What can hang from each mark:
fovolef: fulek purot samifep zaku
zaku: fovolef
samifep: fovolef
zibi: nunet purot
purot: foga fovolef zibi
foga: gagen
kubu: fimogor folifip samifep
zumud: gagen rada

Each row was made from one small tree. The marks that hang from a mark follow it in brackets, in alphabetical order. Every link used is in the known rows. Write each row's tree.
Known rows:
kubu[folifip samifep]: [ 33   5  22  19  15   1  -1  27  -6  12 -10  54 -22  -7  28   6 -18  55
  -8   4  31   3 -20  20  -3  -3  16   8 -23 -10   7   6 -17   0   3  18
  16 -20   7 -35  -8  19  18  -8  -3 -32 -18  -5 -12  33   5]
purot[foga[gagen] fovolef[fulek] zibi]: [  0 -43  11   4 -26 -11 -17 -14   8 -13 -22  20  -8 -14  21 -13   7  16
 -41 -72   9  18  -1  26  -2 -21  -9  45 -15 -11  -8   1  -8  12 -19 -26
  -1 -43   3 -19  -7 -25   2   1  -1 -13 -33   4  23  -2 -22]
samifep[fovolef[fulek]]: [  2 -15   7  16   3  -3  -3  12   8   4 -29  59 -22  -5  27  11  17  24
 -20  -3  26  33 -14  23 -12  -1  -4  32 -17  -8 -22  37 -12  -2 -35 -10
  10 -11  25 -32 -22 -13  17 -11 -16 -40 -27 -18  -4  -1 -15]
zaku[fovolef[samifep]]: [ 17  22   6  13  26   3  -8  -5   0  12 -20  57 -54   3  38  42  -9  21
  22  16  13   7 -28  16 -29   0 -16 -10 -14 -22  -9   9  16   9 -29 -15
  20 -40   3 -20  -5 -10  -9  11  -8 -21 -23 -19   6  28 -10]
zumud[gagen]: [ 37 -30   1   6  33   4 -22   8 -14  14 -26  39 -44  -2   5  26 -18   7
  -9 -35  29  37 -10   4 -10  -7   0   5 -36   2   1  16  -3 -10 -17  18
   7 -21   8 -36  -9  -1 -10  -7   5 -38 -34   1  -4  34  14]
zaku[fovolef[fulek purot[foga zibi[nunet]]]]: [ -7   3  10  26  29  -2  -4 -28   1   0  -2   3   8 -24  29   8  36  11
 -24 -11  -7 -23 -19  13 -25   5 -18  20  -9 -25 -27  26  40   2 -56 -47
  -4 -46   8   0   0 -46   3 -23 -10 -25 -38   5  17   8 -42]
zaku[fovolef[fulek purot[foga zibi] samifep]]: [-13  16  19  36  29  -1  10 -41  20  15  -3  21  -7 -17  21  15  25 -12
  -9  19  -1 -26 -35  28 -19  -2 -33  18   1 -42 -23   9  33  11 -26 -27
  17 -61   1  13  -5 -43  -3   7 -21 -15 -34 -12  14  -7 -38]
zumud[gagen rada]: [ 44 -29  10  20  29  -2 -14 -12 -24  16 -25  22 -52  -7   4  33 -31  20
 -14 -20  40  28  -7 -11 -15 -20   4   7 -42  25  -6  27  -8 -10   1   1
   5 -24   5 -28   2   3 -23  -7   5 -38 -39  13  -7  33   8]
kubu[fimogor folifip samifep[fovolef[fulek]]]: [ 21   2  27  35  -8 -13   2  22  35  10 -12  72  -3  11  22  -1  -2  63
 -10  26  36  11 -30  45  14  -6  20  34  -5 -10   4  45 -37  -8  -3   7
   9 -13  16 -44 -24   6  36   1 -22 -43 -29 -17 -13   5 -39]
foga[gagen]: [ 22 -24   3  -4 -10   4 -18   7 -28  -6 -37  38 -44   3  29  21 -13  21
  -9 -35  30  41 -11   6 -19 -10  -6   2 -29 -17  -8  -2  -8  -4 -47   2
  11 -21  12 -31  -8   5   9  17   0 -22 -31  -2   8  19   7]
zumud[rada]: [ 31  -5  12  14  17  -2  -8  -9 -30  -5 -19  28 -39 -13  27  25 -12  31
 -13 -12  36  14  -3  -7 -18 -15  12   7 -23   4 -10  12   1  -5   2   0
  15 -23  16 -20   2   5  -9  -9   1 -42 -30   8  -2  24  -3]
zibi[nunet purot[foga[gagen] fovolef[samifep]]]: [ 55 -15   9  17  -6  12  -7  11 -21  10 -33  22  -9  -5  61  40  13  -6
 -21 -42 -20   9 -23 -12 -17  -1  -6 -17   4  -7  -2  20  22   7 -57 -52
  -2 -69   2 -17  25 -31   1   3 -10 -19 -52 -15  31  19 -23]
fovolef[fulek purot[foga] samifep zaku]: [ 16 -13  35  40  36  -2  11 -15  -3  25 -18  30   7   1  27  14  27 -20
 -23  15   9 -27 -23  27 -28  -1 -21   9   7 -65 -35  23   4  -7 -19 -19
  18 -44   5   5  -3 -40  -7 -16 -20 -26 -30  -5  15 -11 -40]
zibi[purot]: [ 32  -4  14  14  35  26 -11   5 -28   2 -24  36 -50 -16  40  19   6   4
  -8  -8  16  38 -11 -13  -9   1  -3  -9 -22 -10  -1   9  15 -13 -39  10
  12 -25  27 -25  18   3   4 -26  -6 -64 -36   3   7   8   6]
kubu[folifip]: [ 35  -7  18  18  17  16 -10  20 -14   0 -15  49 -28 -14  20   7 -14  50
  -5  -9  26  18 -17   3 -13   1  17  17 -25 -25  10   8  -9  -4 -22  21
  14 -31   7 -29 -13   7   8 -19  -3 -43 -24  13  -2  34  21]
zaku[fovolef]: [ 17  10   1   9  21   3 -19  -2  -9  -3 -22  45 -58  -3  42  28 -10  32
  13 -10  17  18 -20  17 -29  -1  -2   0 -28 -15 -12   4   2   0 -27  -6
  18 -28  14 -31 -13  -2  -3  -4  -3 -41 -27 -11   0  29  -1]
samifep[fovolef[fulek purot[foga] zaku]]: [ 12 -17  20  40  21 -18  -3 -15   5   6 -26  41  -5  -6  34  12  30 -10
 -25  -1  24 -19 -17  34 -30  -7  -8  38  -4 -50 -39  44 -19  -6 -14 -13
  12 -31  23 -12 -24 -34  10 -11 -21 -49 -35 -14   1 -23 -47]
samifep[fovolef[purot[foga[gagen] zibi] zaku]]: [ 16  -1   4  30   4 -30 -19 -33  -8 -11 -35  26 -35  -4  34  22  10  -3
 -17 -40  34  -2  -1  13 -32  -9 -21  56 -10 -31 -22  33  -5   4 -16  17
   0 -49  20  -3 -20 -21  20  38 -14 -21 -40 -25   6 -18 -48]
purot[foga[gagen] fovolef[zaku] zibi[nunet]]: [ 38 -20   8  10  -8 -26 -30  -3 -19 -20 -23  18 -11   4  42  16   1  37
 -14 -78   5  -2  22   0 -28 -14  -2  32 -10  -6 -13  31  10  11 -29  -8
 -31 -43   4 -22  10 -24   4   6   9 -11 -39  -1  33  14 -39]
samifep[fovolef[fulek purot[zibi] zaku]]: [  0  -1  19  44  31 -21  -9 -17   9  -1 -19  33 -14  -9  20  11  26   9
 -19  13  26  27   7  33 -24   2 -26  57  -3 -27 -27  51   3   0 -23  18
 -11 -22  27   4 -25 -21  22  14 -24 -37 -27  -6   1 -28 -54]
zibi[nunet]: [ 37  -4   4   5  23   6 -20  21 -26  -1 -19  36 -12  -5  39  18  13  35
  -7 -23   9  17  -4  -9 -19   3   5  -5 -19  -3  -8  25  23  -6 -63  -3
  -5 -21  14 -33  -1  -5  10 -19   6 -36 -30  -3   7  34   8]
zibi[nunet purot[foga[gagen] fovolef]]: [ 47 -29   6  13 -12  10 -18  12 -31 -10 -38  15 -14 -14  65  26   7   6
 -26 -61  -8  17  -8 -18 -19  -7   9  -8 -10  -6   1  23   9  -3 -56 -42
  -7 -56   8 -26  21 -24  -2 -13   2 -36 -50  -6  28  17 -18]
samifep[fovolef[fulek zaku]]: [  6 -21  18  28  15 -14  -7   7   6  -1 -29  62 -30  10  31  16  12  27
 -15   4  34  27  -3  30 -24  -1  -7  33 -18 -27 -28  48 -17  -7 -25   3
   1  -2  30 -29 -23 -15  16 -11 -18 -46 -26  -9   3  -5 -33]
kubu[fimogor folifip samifep]: [ 47   7  26  24  12  -4 -14  20   4  11  -8  58 -21   7  24  -1 -23  65
   7   6  33   6 -21  21   7  -7  29   7 -12 -16  22  10 -29  -9  -4  28
  11 -18   3 -39  -7  19  29  -8  -4 -47 -25   0  -9  28  -9]
zibi[nunet purot[foga fovolef]]: [ 56  -6   7  17  17  12 -17   6 -29  -1 -20  23  -9 -23  62  22  20  10
 -24 -52 -16   0  -6 -17 -23   1  12  -9  -5  -4  -1  29  16  -2 -35 -29
  -3 -57  16 -26  22 -28  -7 -39   2 -66 -47  -7  20  15 -10]
fovolef[fulek purot samifep zaku]: [ 12 -11  35  44  43  -1   9   1  -4  23 -22  36  -7   4  31  20  18  -6
 -17  39  11  17 -16  31 -29   4 -33   8   5 -59 -28  30   4  -6 -31  -4
   7 -29  12   6 -10 -25   0   0 -27 -22 -22   5   9  -8 -40]
samifep[fovolef[purot[foga[gagen] zibi[nunet]]]]: [ 23   6  -9  18  -6 -21 -16 -17  -9 -12 -25  13   1 -13  30  26  24   0
 -20 -47  11  -5  -6  -5 -24  -4 -14  40  -8  -6 -12  43  17   5 -58 -17
  -3 -44  13  -1 -13 -30  28  31 -11 -16 -49 -27  14  -3 -27]
fovolef[samifep]: [ 32  11   8   7  25   9  -3  12 -10  15 -21  48 -29  -2  28  27  -1  13
   5   5  19  17 -17   7 -22  -2 -11   1 -10 -23  -9  10  10   4 -34   3
  18 -34   5 -13   2  -1   4   3  -3 -28 -25 -13   2  22  -2]

Which tree is each row?
[ -5  -6  18  19  18   4   4   1  11  18 -18  53 -33   6  31  29   4  19
   4  28   3  14 -37  29 -18   5 -20  -3 -11 -30 -24  13  14   5 -40 -36
  15 -31   8 -21  -5 -22  -7  -4 -20 -20 -20 -11  11  17 -23]  zaku[fovolef[fulek samifep]]
[ 21 -14  31  29  22 -12  -2  21   5  13 -27  51 -13   6  37  26   6  23
 -11   9  -1  33  -1  42 -24 -10 -16  16   2 -38 -19  33 -14   9  -8 -12
  -6 -25   8 -16  -4 -20 -11 -10 -16 -21 -20   2  16   2 -39]  purot[fovolef[fulek samifep zaku]]
[ 36   5   0   7  15 -12 -27   3 -11 -11  -4  17   2 -23  36   4  14  30
 -17 -72  -7 -17  14  -8 -26 -11  10  27  -7   8   1  26  21  16 -23  -6
 -15 -59   1 -18   5 -23   3 -20  13 -38 -38  -6  15  20 -16]  purot[foga fovolef zibi[nunet]]
[ 30  10  -4  16  33  -2 -14 -19 -18  -4  -4   3  15 -26  26   4  29   0
 -18 -38   2 -23   2 -11 -27  -2 -11  15  -6 -13 -11  22  39   0 -45   1
  -1 -63   4   0   2 -27  12 -20   5 -36 -38  -2   8  10 -18]  fovolef[purot[foga zibi[nunet]]]
[ 59   3  23  33  40   9 -10  21 -26  14 -25  38 -21  -2  67  44  11  20
   4   0 -18  32   1  -6 -30   7 -12 -13   8 -12  -3  47  24   6 -41 -15
 -25 -45  16 -11  24 -21  -3 -13 -16 -40 -33 -10  25   9 -35]  zibi[nunet purot[fovolef[samifep zaku]]]
[ 18 -11  17  20  12   1   3  16   7  17 -23  46  -7  -9  24  21   9  17
 -18   2   0  33 -14  37 -11  -7 -17  12   2 -22  -6  22  -9  13 -21 -27
   6 -39   5 -16  -6 -17  -3  -8 -15 -27 -26  -1  10  11 -12]  purot[fovolef[fulek samifep]]
[ 40 -28  12  14 -12 -15 -27  -4 -19 -17 -40  37 -37   8  50  22 -12  17
 -13 -65  21   0   2  18 -27 -22   4  17 -16 -31 -13   8 -39   7   0  -9
   1 -42   4 -34  -5 -13 -10  18   2 -21 -33  -6  15   8 -17]  purot[foga[gagen] fovolef[zaku]]
[ 35  12  13  26  18 -34 -26  -1  11   1 -19  76 -37  29  50  30  -5  42
  22  12  47   9  -2  31 -16 -11  15  22  -3  -5  -9  45 -32  -4  11  41
   4  -8  23 -39 -18  21  39  18 -12 -45 -24 -38  -9  -4 -54]  kubu[fimogor samifep[fovolef[zaku]]]
[ -6 -15  20  29  -7   1  10 -29  10  19 -29  24 -15   2  36  36  13 -18
 -16  10   3 -11 -54  31 -24  -3 -34  -1  -3 -56 -34   5   4   0 -48 -60
  29 -58   1  -5 -11 -41  -9  23 -29   5 -39 -16  13   5 -36]  zaku[fovolef[fulek purot[foga[gagen]] samifep]]
[ 16 -33  20  13 -26  -4   2   1   6   9 -34  36  -7   3  33  16   3  -2
 -32 -32  -1   8 -21  28 -10 -15 -17  13   1 -33 -19   9 -19  10 -28 -55
  14 -53  -1 -20  -6 -30  -9   6 -14  -2 -37 -14  22   7 -18]  purot[foga[gagen] fovolef[fulek samifep]]
[ 20 -44  33  25 -15 -11  -4   1   6   6 -37  39 -11  15  39  21   4   7
 -27 -29   9   5 -17  40 -21 -16 -17  16  -1 -49 -27  19 -24   9 -11 -36
   2 -47   2 -18  -4 -33  -7   5 -14  -1 -28 -14  31  -3 -45]  purot[foga[gagen] fovolef[fulek samifep zaku]]
[ 24 -18  36  38  32   7   6  14  -4  18 -26  50 -26  -4  49  28  14   9
 -18  18  -8  41  -8  23 -17   2 -18   2   4 -36 -15  35   0   0 -21 -23
  -5 -34  17 -10  11 -21  -8 -23 -27 -43 -29   2  23 -14 -43]  zibi[purot[fovolef[fulek samifep zaku]]]
[  4 -13  12  15   8  -6 -14   4  13  -7 -13  29 -11 -22  16  -8   9  30
 -28 -27   8  43  11  32  -7  -9 -10  44 -14  -2  -2  17  -1  11 -15  -4
  -8 -27  10 -13 -12 -11   6  -7  -2 -37 -25  10  12  -4 -17]  purot[fovolef[fulek] zibi]
[ 40 -11   9  13  26  21 -10   1 -34   6 -14  18  -9 -14  52  13  26   9
 -17 -37   1  -8 -13 -32 -18   3  10 -20 -14 -12 -12  21  34 -15 -60 -12
   5 -43  15 -33  28 -22   0 -49   7 -63 -48  -4  19  19  -5]  zibi[nunet purot[foga]]
[ 15 -17  30  31  19 -20  -5 -13  16   4  -9  35   2  -5  24   0  15  13
 -17 -25   1 -12   3  34 -22  -9 -18  37   4 -30 -20  27   5  18   5  -9
  -5 -47   2  -4  11 -32  -7 -10 -10 -26 -26  -2  25  -8 -55]  purot[foga fovolef[fulek samifep zaku] zibi]
[ 22 -31  26  23  13 -16 -17   5  -2  -2 -23  38 -10   0  40   0  10  18
 -32 -38  12  -7   0  31 -21 -16   4  26  -8 -38 -23  22 -31   3   8 -19
   2 -35   9 -30  -9 -29 -12 -34  -1 -43 -26   5  17   1 -29]  purot[foga fovolef[fulek zaku]]
[ 23 -28  18  12   2  -5 -11   7   5  -2 -16  37  -2 -16  34  -9  11  12
 -36 -43   8  -6  -9  29 -16 -12   6  24 -10 -32 -13   9 -24   4  -2 -34
  17 -42   4 -31  -9 -28 -12 -35   2 -41 -33   5  11  11 -10]  purot[foga fovolef[fulek]]
[ 24 -24  32  31  15  -9   1   1   6  11 -20  48  -6   6  38  17  13  10
 -21 -16   1 -17 -12  32 -24 -14  -5  18   3 -44 -25  27 -15  11   7 -30
   5 -43   1 -19   4 -36 -15 -19 -13 -25 -26  -5  20   1 -44]  purot[foga fovolef[fulek samifep zaku]]
[ 45  33  13  44  13 -16  -3  18  20  11 -15  57 -10  -5  35  25  -9  40
   5  28  32   5 -27  34  -6  -3  19  37   4 -24  20  41 -39  -7  -2  32
  17 -33   8 -18 -34  12  39  31 -23 -42 -33 -23 -26   6 -31]  kubu[fimogor folifip samifep[fovolef[purot]]]
[  7 -35  20  39 -11 -21  -4 -21   4   1 -40  32 -15   6  41  23  19 -11
 -32 -14  32   1 -22  31 -27  -9 -18  37  -7 -46 -39  38 -31  -8 -32 -26
   5 -28  19 -14 -26 -36  13  20 -26 -15 -38 -16  11 -21 -49]  samifep[fovolef[fulek purot[foga[gagen]] zaku]]
[ 34 -12  -1   1 -16 -14 -25   1 -13 -19 -23  11  -8  -8  36  12   5  30
 -21 -80  -3  11   9   0 -20 -13  -1  24 -13   8  -1  19  14  13 -39 -19
 -16 -53  -3 -18   3 -22   5   5  10 -17 -41  -6  19  22 -18]  purot[foga[gagen] fovolef zibi[nunet]]
[ 11  -6  27  27  25 -14  -6   4  16   7 -11  40 -10  -2  27  10   9  28
 -12   3  -2  29  16  37 -19  -7 -28  36   6 -23 -13  30  11  18  -2   5
 -17 -29   6   0   1 -17   0  -3 -16 -16 -20   5  21  -7 -48]  purot[fovolef[fulek samifep zaku] zibi]
[ 22 -28  39  41  25   7   7   0  -3  14 -20  41 -11  -5  51  18  21  -4
 -26  -2  -5   0 -19  19 -21   1 -14   3   5 -43 -20  27   2   0  -7 -30
   5 -51  12 -11  23 -35 -12 -28 -19 -45 -37  -4  26 -13 -47]  zibi[purot[foga fovolef[fulek samifep zaku]]]
[ 33 -13   9  33  -2 -22 -13 -20 -14  -5 -41  35 -33   4  49  40   6 -10
 -19 -32  36  -7 -16  16 -33 -11 -10  34  -6 -41 -28  35 -31  -3 -24   1
   9 -42  22 -13 -24 -23  15  34 -17 -22 -40 -28   3  -9 -32]  samifep[fovolef[purot[foga[gagen]] zaku]]
[  9 -24  32  24  27   0   4   7  -1  21 -22  51 -22  18  24  19  10  20
  -6  23  16  22 -10  28 -20   0 -21   6  -9 -41 -30  26   7  -2 -32  -3
   3 -20  11 -17   1 -16   2 -11 -13 -26 -20   0  13   2 -28]  fovolef[fulek samifep zaku]
[ 33  27  26  58  25 -22   2  15   2  12 -23  61 -26  -4  42  31  -9  45
  -8  29  34  -3 -21  38 -27   4   4  35  -8 -38  -4  50 -34   3  15  25
   3 -26  20  -9 -32   4  29  22 -30 -39 -18 -20 -20   8 -37]  kubu[folifip samifep[fovolef[purot zaku]]]
[ -2   4  21  37  28   3  14 -23  17  21 -16  30 -10  -9  34  30  24 -18
 -14  23   0 -31 -47  28 -28  -3 -22  -3   1 -62 -26  12  15   2 -31 -50
  28 -61   4  -1  -7 -44 -13  -3 -25 -22 -35 -10   6   7 -32]  zaku[fovolef[fulek purot[foga] samifep]]
[ -2   0  14  32  27   7   0 -11   2   8 -21  26 -31 -12  34  23  16   5
 -11  21   7  17 -31  32 -23   4 -19   7 -15 -41 -21  16   0  -3 -43 -32
  17 -27  16  -7 -23 -23  -6  -6 -22 -34 -26   5   0   6 -17]  zaku[fovolef[fulek purot]]
[ 29 -10  24  26  24  21   5  24  -6  23 -22  30   3 -13  52  26  26  10
 -27  16 -29  39 -16   4 -11  11 -20 -11   7  -9  -6  46  31   3 -61 -45
 -15 -45  13 -10  24 -27  -6 -34 -23 -36 -38  -4  27  11 -24]  zibi[nunet purot[fovolef[fulek samifep]]]
[ 35 -36  30  32  24   7 -10  12 -15  -1 -20  22   7  -5  61   6  29  14
 -36 -30 -14   4  -2   2 -20   0   2  -3  -3 -24 -21  44  12  -7 -36 -41
 -17 -32  17 -27  24 -40 -10 -58  -8 -61 -41   9  31  -2 -47]  zibi[nunet purot[foga fovolef[fulek zaku]]]
[ 17   6  -8  20  -8 -19 -13 -32  -2 -15 -25  23 -25 -19  28  21  14 -10
 -20 -47  27   2 -13  13 -20 -10 -19  51 -11 -10 -10  25  -5   8 -29   9
  12 -54  15  -3 -18 -19  24  41 -10 -18 -43 -29   4 -12 -29]  samifep[fovolef[purot[foga[gagen] zibi]]]
